Every row comes from one small tree of marks. The marks that hang from a mark follow it in brackets, in alphabetical order. Every link used is in the known rows. Which tree was each row made from?
Known rows
S[H P[U]]: [ 0.94 -1.83 -0.95 -0.15  1.21 -3.62 -0.02 -0.97 -1.29 -1.51 -5.13  0.54
  1.12 -1.99  1.58  0.78 -2.53  1.45 -3.57]
Z[U Y[P[S]]]: [-1.75 -1.37  4.12  1.55 -1.13  6.46 -1.72  2.02  4.05  3.14 -2.01  0.53
 -1.58 -0.48  1.84  0.20 -4.11  1.22  2.93]
S[H[D] P]: [-1.09 -3.69 -0.86  0.98  1.04 -1.65 -1.01 -0.52 -1.79 -1.65 -4.56 -1.60
  0.96 -1.38  1.84  0.55 -3.69  2.81 -3.73]
P[U[Z[Y]]]: [ 2.28  0.76  1.61 -0.07 -0.16  1.96  1.12 -0.82  0.98  0.59  4.08 -1.45
  1.67 -1.20  1.38 -0.37 -2.50  3.17  0.29]
P[S U[Z[Y]]]: [ 1.07 -0.59  0.70 -0.08 -0.82  1.70 -0.43 -0.44  2.66  1.33  3.03  0.84
  0.57 -0.42  1.64  0.90 -2.05  2.37  0.32]
P[S[H] U]: [-0.74 -2.86 -0.43  0.04 -0.91 -1.65 -0.63  0.93 -1.00 -1.45 -6.55  2.00
  0.61  0.35  1.54  0.38 -1.52  1.76 -2.79]
T[P[S U[Z[Y]]]]: [ 2.14 -0.46  1.38 -0.29 -0.94  2.19 -0.03  0.81  2.13  0.36  3.67  0.58
  0.68  1.05  1.77 -1.08 -1.21  4.35  0.89]
Y[P[U[Z]]]: [ 2.85  3.18  1.28 -1.57 -0.54  2.47 -1.44 -0.26  0.40 -0.27 -1.86 -2.15
  1.53  1.91  1.37 -1.67 -0.46  1.39  0.57]
Y[P[S[H] U[Z]]]: [ 1.06  1.45  0.60 -1.22 -2.32  4.09 -1.60  0.93  0.94  1.82 -5.19 -2.01
  0.43  4.35  1.88 -1.56  0.30 -0.22  0.16]
Z[U Y[P]]: [-0.42 -0.22  5.02  1.40 -0.51  6.28 -0.24  1.56  2.81  2.36 -0.84 -1.70
 -0.40 -1.39  1.59 -1.05 -4.65  2.20  2.93]
U[Z[Y[P[S]]]]: [-0.01 -0.16  1.91 -0.11 -2.00  6.59 -2.79  0.37  3.41  2.61 -0.32 -0.96
 -0.34  2.18  1.68  0.68 -3.04  0.93  2.25]
Q[T[P[S]] Y]: [-0.75  0.50  1.24 -1.64 -0.67 -2.92 -1.15  1.93 -0.86 -3.19  1.77  0.05
 -0.39  3.17  1.84 -1.19 -1.89  4.35 -3.03]
Q[T U Y]: [ 0.35  4.19  1.64 -0.58 -0.23 -3.16  1.29  1.53 -3.32 -1.83  2.16 -4.39
  0.85  0.73  1.30 -1.47 -1.63  1.57 -3.33]
Z[U Y]: [-0.98 -1.86  4.26  1.90  0.05  3.58  0.61  0.82  2.08  1.22  0.76  0.40
  0.08 -5.16  1.05  0.67 -5.73  2.98  1.28]
P[S[H[D]] U]: [-1.17 -3.50 -0.98  0.87 -0.26 -1.96 -0.17  1.33 -1.80 -1.51 -4.35 -0.27
  0.74  1.83  2.16 -1.25 -0.58  3.36 -3.15]
Q[T[P] U]: [ 1.02  1.18  1.75 -0.13 -0.20 -1.96 -0.27  2.92 -3.86 -3.99 -0.13 -3.71
  1.64 -0.85  1.79 -3.20 -1.42  3.05 -1.20]
Y[P[S[H[D]]]]: [-2.16 -3.19  0.29  0.75 -1.28  2.82 -2.65  2.05 -1.12 -0.42 -7.77 -2.39
 -0.11  4.67  2.21 -1.45 -1.42  2.07 -1.15]
Z[U Y[P[S[H]]]]: [-2.31 -1.56  4.72  1.85 -2.16  7.75 -0.53  2.82  3.18  4.43 -4.37 -1.57
 -1.59  1.23  2.06 -0.81 -3.94  0.46  2.67]
P[S[H] U[Z]]: [ 0.36 -0.29 -0.10 -0.86 -1.69  1.51 -0.65  0.24  0.37  0.70 -3.77 -0.10
  1.05  0.67  1.35  0.02 -0.89  0.86 -1.70]
Z[Y]: [-0.38 -3.37  1.70  1.25  0.21  0.84 -0.40 -0.21 -0.17 -1.43 -0.15  0.75
  0.99 -2.86  1.22  1.45 -5.28  3.52 -0.73]

Write each row's tree
[ 1.83 -0.21  2.27  0.40  0.20  1.44  0.03  0.61 -0.08 -0.31 -0.36 -1.29
  0.65  2.16  2.12 -1.46 -2.04  3.16  1.07]  Z[Y[P[U]]]
[ 0.45 -3.05  0.22 -0.26 -0.83 -1.48 -0.36  2.13 -1.86 -2.68 -5.47  1.54
  0.72  1.78  1.72 -1.63 -0.71  3.52 -2.00]  T[P[S[H] U]]
[ 0.17 -0.62 -0.37  0.08 -1.28  1.24 -0.20  0.65 -0.32  0.38 -1.62 -2.18
  1.12  2.44  2.01 -1.70  0.23  2.61 -1.95]  P[S[H[D]] U[Z]]
[ 0.43 -0.92  0.00 -0.75 -0.31 -0.77 -2.78  0.74  0.42 -1.85 -6.00  2.02
  0.11  2.42  1.83 -0.03 -0.65  1.61 -0.83]  Y[P[S U]]
[ 0.34  3.85  0.98 -2.12 -0.64 -2.71 -0.96  1.67 -0.15 -0.98  0.50 -1.71
 -0.84  6.68  2.61 -1.96  0.67  2.06 -2.02]  Q[T Y[P[S U]]]
[-0.57 -0.44  2.37  0.34 -2.97  8.03 -1.53  1.25  2.44  4.12 -2.41 -3.45
 -0.50  3.87  1.98 -0.42 -2.77  0.19  1.89]  U[Z[Y[P[S[H]]]]]
[ 0.55 -2.24 -1.02  0.56  1.67 -3.49  0.47 -0.54 -2.04 -1.74 -3.27 -1.33
  1.40 -0.50  2.25 -0.94 -1.32  3.39 -3.79]  S[H[D] P[U]]
[ 2.85  7.85  2.23 -3.02 -0.73  0.36  0.49  0.39 -0.25  0.49  4.58 -5.77
  0.65  5.98  2.25 -3.52  1.03  2.09 -0.73]  Q[T Y[P[U[Z]]]]
[ 3.52  1.33  0.99 -1.44 -0.11  0.21 -0.10  0.26 -0.59 -2.51  0.62 -0.61
  2.27 -0.31  1.07 -2.26 -0.87  4.29 -0.72]  T[P[U[Z]]]
[ 0.71  2.70  1.06 -0.98 -1.79  1.27 -1.78  2.66 -0.59 -0.90  1.59 -3.61
  0.90  0.20  1.89 -2.65 -0.54  1.56 -0.16]  Q[T[P[S]] U[Z]]
[ 0.46 -1.70  1.24  0.41 -0.50  1.30 -1.34  0.99  1.56  0.38 -1.86  0.96
 -0.42  3.09  2.28 -0.27 -1.48  2.29  0.86]  Z[Y[P[S U]]]
[-0.64  0.36  1.08 -0.93 -0.91  0.87 -2.40  0.67  0.44 -0.83 -3.80  0.58
 -0.87  4.66  1.03  1.11 -2.24  1.34 -2.02]  Q[Y[P[S]]]
[ 0.43 -0.66  1.17  0.36 -1.96  3.21  0.84  0.47  1.30  2.79  0.89 -1.17
  0.49  1.14  1.83 -0.08 -1.86  1.63  0.04]  P[S[H] U[Z[Y]]]
[ 2.34  3.45  1.93 -1.94  0.45 -4.89  1.84  1.46 -2.82 -3.84  4.45 -2.17
  1.04  3.22  2.01 -3.61  0.06  5.88 -3.07]  Q[T[P[U]] Y]
[ 1.75  0.50 -0.79 -0.29  0.68 -0.59  0.40 -1.23 -0.56  0.50 -0.10 -3.45
  1.81  0.20  2.08 -1.39 -0.61  2.54 -2.69]  S[H[D] P[U[Z]]]
[ 0.66  2.05  2.10 -1.62 -0.07 -3.02  0.47  1.70 -2.23 -3.86  2.93 -2.17
  0.63  2.15  1.64 -2.30 -2.25  5.40 -3.06]  Q[T[P] Y]
[ 1.58  1.67  0.28 -1.70 -1.23  2.66 -2.81  0.15  1.84  0.39 -3.21  0.00
  0.44  2.67  1.57 -0.41  0.12  0.74  0.36]  Y[P[S U[Z]]]
[ 2.69  6.83  2.72 -1.63 -1.27  0.44  1.57  2.25 -2.34 -0.90  6.12 -7.06
  1.41  2.89  1.29 -4.00 -0.10  2.49 -1.44]  Q[T[P] U[Z] Y]
[ 2.08  0.39  0.76 -0.03 -0.01  1.05  1.45 -1.53  1.39  2.93  1.99 -2.44
  1.05 -1.34  1.91  0.09 -2.51  1.42 -0.63]  S[H P[U[Z[Y]]]]
[ 0.15  2.15  1.27 -0.25 -1.35  0.98 -1.27  1.85 -1.22  0.10 -3.64 -1.71
 -0.51  4.67  0.84 -0.14 -0.66 -0.75 -1.61]  Q[U Y[P[S]]]
[ 1.90  0.94 -0.31 -0.98  0.25 -0.63 -0.04 -1.67 -0.06  0.76 -2.34 -1.50
  1.58 -1.86  1.42  0.33 -1.79  0.61 -2.45]  S[H P[U[Z]]]
[ 1.51  6.81  2.00 -1.39 -1.07 -0.01  1.31  0.93 -1.96  0.15  5.43 -6.45
  1.32  1.36  1.11 -1.97 -0.92  0.62 -2.09]  Q[T U[Z] Y]
